In the rows, zero is written as 128.
Known rows, with every step that occurs
kemogi -> soges -> ripif -> betem -> kibu -> potiz: [121 184 160 110 107 108 101  66 118 133 107 180 103 136  36 159  60  81
 106 102 158  93 145 129 169 149 123 115  95 135 142 120 145 136 144 143
 131 157  99  94  81 134  87  81  56 131 114  98 154]
kemogi -> soges -> ripif: [119 134 173 122 145 102  73 107  94 158 111 153  94 143  44 151  93 112
 127 109 169 100 136 160 141 121 168 152  96 173 143 122 150 123 141 133
 136 149 158 107  96 140 106  96  97  74 107 134 152]
ripif -> gomo -> rudum -> betem -> kibu -> tapun: [110 140 165 121 130 133 103  88 157 129 104 137 147 109  44 138  97 118
 109 136 167  88 165 100 133 153 104 161 112 121 136 118 151 139 137  97
 121 132 163 116 166 148 167 108  59  72  82 108 132]
rudum -> betem -> ripif: [114 120 148 134 149 131 105 103 150 125 119 120  71 140  80 152 126 122
 119 113 146 101 155 130 128 123 145 169  61 134 135 129 153 157 141 133
 131 131 134 134 112 118 122 125  63  94 126 100 108]
betem -> kibu: [144 144 154 132 132 130  94  97 156 144 112 147 113 112  83 154 109 119
 105 114 139 113 161 146 119 152 154 143  92 102 134 103 144 129 133 113
 128 147 127  83 132 144 124 102  71 123 101  82 122]
pozolu -> rudum -> gomo -> ripif -> betem -> kibu: [127 150 170 141 109 144  99  89 167 127 119 114 168 108 105 191  57 104
 110 123 106 132 134 142 150 120  95 135  61 130 147  93 148 148 137 138
 130 175 168  95 121 101  97  89  61 182 119  45  95]
ripif -> soges: [117 151 158 126 138 130  67 105  84 133 121 122 104 131  81 170 132  98
 124  99 133 117 160 167 138 103 149 169  86 178 134 113 168 144 137  96
 132 142 145 130 147 140 121 114  63 114  99 116 133]
soges -> ripif: [122 141 165 127 141 122  80  93  96 154 115 151 105 142  53 150 122  97
 133 116 148 110 151 146 136 127 160 145  96 178 134 110 163 142 137 110
 129 155 159 109 111 146 123 100  97  89 112 117 138]
kemogi -> soges -> ripif -> gomo: [123 143 184 128 162 101  80 105  77 147 109 133 113 141  50 149  85 115
 120 119 182 115 145 166 146  98 152 154 109 182 143 119 168 115 151 122
 148 139 191 125 122 140 121  93 106  38 105 169 149]
gomo -> rudum -> betem -> ripif -> soges: [ 95 140 132 123 128 130  88  97 114 111 116 112  82 138  71 159 150  88
 129 100 146  93 146 130 145 105 143 177  72 150 144 123 161 153 147 103
 128 131 131 167 147 119 146 114  38  80 102 132 135]
kibu -> tapun: [114 138 170 121 111 135  79 110 132 161 121 150 111 117  52 157 112 116
 114 124 146  86 159 146 131 142 155 153  93 162 132 122 152 167 125 121
 129 138 162  89 132 145 119 139  68 115 102  90 116]
kibu -> potiz -> rudum: [ 84 139 161 111 125 110  97  78 111 151 127 137 110 127  75 164  87 109
 112 118 112 102 120 155 143 114 154 140  95 138 107 133 149 156 138 149
 112 151 113  96 145 128 105 133  78 142 114 101 123]
tapun -> kibu: [141 152 151 132 138 123  97 105 103 145 112 136 106 133  79 158  95 112
 110 113 148 109 162 142 122 113 176 154 124 131 119 115 154 144 152 120
 142 116 146  91 137 136 148 141  88  88 109 109 112]
betem -> ripif -> gomo: [133 147 157 137 131 124 103 114 128 133 113 110  98 121  93 162 122 115
  99 120 152 113 151 167 125  84 162 150  84 136 143 119 170 146 142 121
 158 128 178 130 142 124 131 130  73  62 118 157 110]
potiz -> rudum -> betem -> ripif: [ 99  94 156 122 147 125  93  96 154 125 133 115  84 135  91 148 108 136
 111 119 129 112 143 127 143  97 149 169  55 136 119 116 151 155 139 154
 107 134 132 132 125  91 112 137  66 109 131 104 101]
rudum -> gomo: [143 136 172 142 128 138  88 112 125 154 113 131 118 111  71 171 113 116
 113 118 130 116 139 153 125 131 119 183  83 135 147 124 160 143 135 133
 140 149 147 103 150 125 109 108  95 107  98  78 122]
tapun -> kibu -> potiz: [107 182 146 123 127 115 119  79  95 145 109 145 101 136  65 167  79  99
 110 111 138  94 146 143 127 127 161 143 117 116 114 143 146 160 155 128
 138 121 117  90 134 143 138 151  84 118 110 108 124]
soges -> ripif -> betem: [144 158 157 126 140 142  82  85 100 132 114 155 106 146  48 159 111  69
 128 113 146 116 154 126 164 124 136 134 108 190 128  99 178 150 141 120
 138 149 158 108  96 135 108  88  67  92 126  92 128]
gomo -> ripif -> betem: [124 174 150 131 131 148  98  98 124 118 120 119 115 145  89 185 110  79
 150 117 119 108 141 154 152 103 139 124  96 176 129 101 166 159 150 125
 152 148 173  88 114 139 123  94  64 122 126  70 105]
kemogi -> soges: [129 135 164 125 148 109  78 118 114 154 116 137  82 132  64 160  97 125
 107 109 156 100 133 163 133 120 167 164 106 144 133 130 151 128 145 146
 142 129 149  92 114 142 105 108  78  83 102 111 136]
tapun -> kibu -> potiz -> rudum: [ 95 157 156 113 123 108 107  72  95 147 124 138 117 134  76 159  57 112
 104 114 123 108 133 143 139 100 167 140 117 119  99 130 141 160 151 146
 116 127 115  86 147 116 130 164  89 134 115 115 114]
rudum -> betem: [118 119 158 133 175 136  97  98 120 128 118 122  94 145  70 152 114 125
 134 121 142 112 156 119 126 139 133 180  92 154 121 128 161 141 144 121
 123 135 139 118 126 140 128 105  81  93 112  73 117]
soges -> ripif -> betem -> kibu: [157 163 159 127 120 142  89  76 136 129 111 168 122 127  55 152 101  80
 114 111 149 123 172 115 158 145 130 116  95 149 136  85 165 134 135 108
 123 162 138  97  96 135 108  77  59 116 121  77 129]
pozolu -> rudum -> betem -> ripif -> soges: [ 72 109 155 130 152 123  79  93 110 116 132  94  91 134  98 163 103 124
 104 104 130 119 154 139 144  89 146 182  39 171 135 121 161 159 138 116
 111 142 153 175 122  94 105 140  35 133 125 128 107]

Rows
[126 155 171 116  88 137 108  64 155 133 119 148 148  92  72 171  55  94
  91 115 106 120 132 121 164 134  89 141  76  90 131 110 146 150 132 164
 115 164  90  86 147  97  80 104  57 184 111  48 116]  ripif -> betem -> kibu -> potiz -> rudum -> gomo
[126 108 182 129 127 130  83 101 124 156 125 122 135 106  81 163  92 130
 110 123 114 126 132 153 139 111 129 180  77 131 132 112 152 141 131 153
 115 155 147  95 160 100 100 119  99 122 103  83 117]  potiz -> rudum -> gomo
[115 136 151 133 178 128 100  93 106 118 112 109 113 142  63 151 118 110
 130 131 158 109 135 116 135 114 120 175 133 148 123 128 178 131 158 109
 135 120 170 133 165 147 168  96  75  28  92 120 135]  ripif -> gomo -> rudum -> betem
[102 100 169 129 161 121 102  99 130 114 127  94 105 131  98 147  97 143
 109 125 139 126 149 132 146  73 137 170  67 141 119 114 162 148 144 142
 119 127 166 147 149  92 129 138  77  75 132 136  95]  potiz -> rudum -> betem -> ripif -> gomo
[129 159 151 133 146 124  92 102 107 142 104 119 114 130  70 159 127  95
 114 127 156 107 129 153 130 106 147 151 144 148 130 123 178 130 152 108
 150 124 181 111 174 156 157 102  75  31  88 138 139]  ripif -> gomo -> rudum
[103 144 160 110 112 112 107  70 152 148 120 151 124 113  82 156  74 121
  94 114 117 108 133 145 139 141 147 128  84  99 116 118 134 143 131 140
 104 159  91  83 148 128 106 121  74 167 106  85 126]  betem -> kibu -> potiz -> rudum
[129 145 169 118  96 133  88 102 167 159 116 162 126 101  55 149 100 124
 101 124 151  90 175 138 126 166 143 143  87 114 141 109 136 150 119 112
 123 151 139  76 131 146 119 129  63 141  95  83 120]  betem -> kibu -> tapun
[ 90  99 164 132 187 123  87  93 124 133 128 107 101 144  86 157  81 134
 107 125 130 122 141 118 130 128 136 177  88 160 112 125 160 143 142 128
 107 143 158 130 116 124 110 126  61 119 118  79 108]  pozolu -> rudum -> betem
[ 73 134 145 114 126 109 125  65 124 121 123 128  93 142  78 152  60 128
 105 112 129  98 144 114 139 100 150 157  71 105 109 141 131 172 153 158
 110 120  95 126 128  88 131 172  76 125 137 117 100]  tapun -> kibu -> potiz -> rudum -> betem -> ripif
[144 171 163 140 103 155 107  92 165 122 109 128 161 107  86 187  88  89
 134 117 114 118 151 141 144 137  93 136  65 121 155  92 145 148 138 131
 146 164 148  82 130 117 112  71  75 157 112  41 109]  rudum -> gomo -> ripif -> betem -> kibu
[ 99  92 165 122 172 127  87  89 123 124 130 115 107 138  80 145  95 141
 129 123 123 121 145 119 145 115 135 177  86 155 107 116 156 140 140 139
 100 138 136 117 140 117 122 118  81 111 116  82 108]  potiz -> rudum -> betem
[108 138 175 121  97 117 109  70 152 153 117 146 152  92  76 163  66 125
  94 116 109 116 127 144 138 146 106 155  62  80 136 124 127 145 127 154
 106 169  91  89 163 106  94 114  87 177  99  73 127]  betem -> kibu -> potiz -> rudum -> gomo
[ 96 105 166 143 173 118 102  99 131 121 124  88 100 136 100 157  83 138
  89 131 145 127 144 133 132  86 136 172  71 150 127 128 168 149 144 128
 125 134 186 163 130 104 120 141  57  82 133 137  91]  pozolu -> rudum -> betem -> ripif -> gomo
[133 169 178 128  70 162 101  99 175 135 115 142 173  94  62 182  78  95
 129 127 123  94 164 137 149 152  83 138  58 128 162  95 138 173 123 131
 142 168 164  73 125 119 110  99  63 171 106  37 102]  rudum -> gomo -> ripif -> betem -> kibu -> tapun
[119 124 158 140 161 128 108 104 129 112 113  97  94 136  84 151 117 130
 113 124 156 111 159 135 129 100 133 175  72 144 135 131 170 147 148 122
 145 121 167 150 135 117 139 123  74  58 124 134 102]  rudum -> betem -> ripif -> gomo
[138 154 167 121 141 119  74  96  96 137 113 157  88 149  35 158  83  83
 123 105 166 108 146 136 169 116 144 141 113 188 136 105 167 132 149 143
 141 145 155 105  82 129  93  88  66  72 121 110 146]  kemogi -> soges -> ripif -> betem
[113  96 165 121 160 124  93  81 159 124 128 128 125 121  86 136  84 146
 111 120 126 127 161 109 139 139 126 162  78 115 111 100 141 127 133 130
  88 148 118 101 138 112 122 106  77 135 112  65 113]  potiz -> rudum -> betem -> kibu
[127 161 141 132 120 124 101 109 128 138 105 115  93 123  77 162 138  91
 102 119 160  94 126 164 128  88 169 141 114 129 140 122 171 142 150 119
 162 118 175 126 159 131 152 126  57  28 101 167 132]  betem -> ripif -> gomo -> rudum
[ 98 133 168 125 177 102  88  95  82 125 103 126 112 157  25 136  92 109
 137 123 188 102 128 125 149 108 125 171 127 180 140 133 166 113 162 119
 139 131 180 145 129 141 152  78  98   4  94 162 166]  kemogi -> soges -> ripif -> gomo -> rudum -> betem
[ 98 176 150 109  99 131 116  58 153 116 125 138 145 129  97 181  64  86
 133 117  97 107 129 145 164 120 118  96  77 124 119 100 141 160 144 144
 119 170 114  75 126 118 107 102  52 191 127  59 110]  gomo -> ripif -> betem -> kibu -> potiz -> rudum
[121 157 168 125 148 101  80 102  75 147 101 137 113 142  32 147  96  93
 119 120 185  98 122 156 145 102 156 149 140 175 145 126 168 112 157 119
 150 134 190 122 137 148 147  90  94   6  91 180 171]  kemogi -> soges -> ripif -> gomo -> rudum
[122 150 178 133 157 122  89 100  82 139 111 129 128 143  56 148 112 102
 131 124 162 124 160 152 137 108 143 148 103 189 135 112 178 131 142  99
 143 150 191 127 134 145 139  98 104  49 111 152 132]  soges -> ripif -> gomo
[111 203 143 121 102 135 125  69 146 117 112 143 134 132  85 186  83  73
 136 113 110  93 142 143 148 142 115  98  83 128 132 113 145 163 145 126
 142 163 114  77 111 146 116  88  54 175 120  53 118]  gomo -> ripif -> betem -> kibu -> potiz
[ 95  93 180 109 126 130  84  84 173 135 129 147 141 109  58 133  72 154
 108 128 136 104 173 108 143 152 121 164  69 123 119 108 132 151 121 132
  82 152 129  98 138 114 119 132  62 150 107  63 106]  potiz -> rudum -> betem -> kibu -> tapun
[132 156 179 110  89 126  75  89 143 146 113 186 120 116  16 143  64  95
 106 112 175  87 166 123 171 150 128 126  93 154 150 100 144 142 128 133
 126 157 147  85  79 128  91  98  46 121 111  95 139]  kemogi -> soges -> ripif -> betem -> kibu -> tapun
[ 96 168 144 121 147 116 129  62 132 116 101 128 131 126  59 149  92 100
 115 128 152  97 137 108 131 151  97 150 118  99 128 141 153 134 154 107
 129 138 114 127 165 155 162  90  66  85  89 103 147]  ripif -> gomo -> rudum -> betem -> kibu -> potiz
[108 163 164 104 101 123  98  44 129 129 120 167 131 130  54 152  65  81
 109 112 123 115 144 115 173 134 119 105  90 142 117  93 151 150 133 138
 103 173 103  95 111 115  94  97  58 161 125  83 133]  soges -> ripif -> betem -> kibu -> potiz -> rudum
[ 85 100 160 116 142 124  78  92 114 111 135 100  94 135  95 153 116 127
 122 101 125 120 158 141 158  80 147 185  39 159 128 109 154 158 136 127
 103 140 128 163 144  85 115 135  51 126 122 127 108]  potiz -> rudum -> betem -> ripif -> soges
[118 161 156 107 105 127 107  58 146 127 124 152 120 114  79 163  65  92
  93 114 109 110 137 120 165 130 125 116  97 107 111 103 150 148 136 151
 110 154  90  79 131 118  91 114  37 172 117  63 116]  ripif -> betem -> kibu -> potiz -> rudum
[ 70 120 163 109 157 113 106  67 115 130 132 125 105 148  71 154  79 126
 127 121 115 104 129 120 146 128 118 166  84 144 104 140 149 156 144 149
  99 147 102 117 139 122 111 126  77 137 116  75 118]  kibu -> potiz -> rudum -> betem
[ 98 130 150 126 144 132  86 101 110 111 123 111  83 135  84 158 135 112
 125  99 141 107 168 143 141 104 141 186  43 161 144 122 158 157 140 107
 129 135 131 170 129 109 124 123  47 110 117 123 118]  rudum -> betem -> ripif -> soges
[129 142 151 133 162 128 107  84 141 115 104 118 134 121  69 142 107 117
 117 129 161 114 149 108 128 138 109 160 120 109 132 115 164 113 150  98
 127 128 148 129 168 147 167  82  71  57  89 107 135]  ripif -> gomo -> rudum -> betem -> kibu
[ 84 167 168 120  98 138 113  70 121 126 130 116 155 124  84 197  67  85
 143 121  87 106 111 152 173  96  88 138  66 151 127 118 152 177 144 169
 131 170 131  90 140 102  95 103  78 175 124  55 107]  kibu -> potiz -> rudum -> gomo -> ripif -> betem
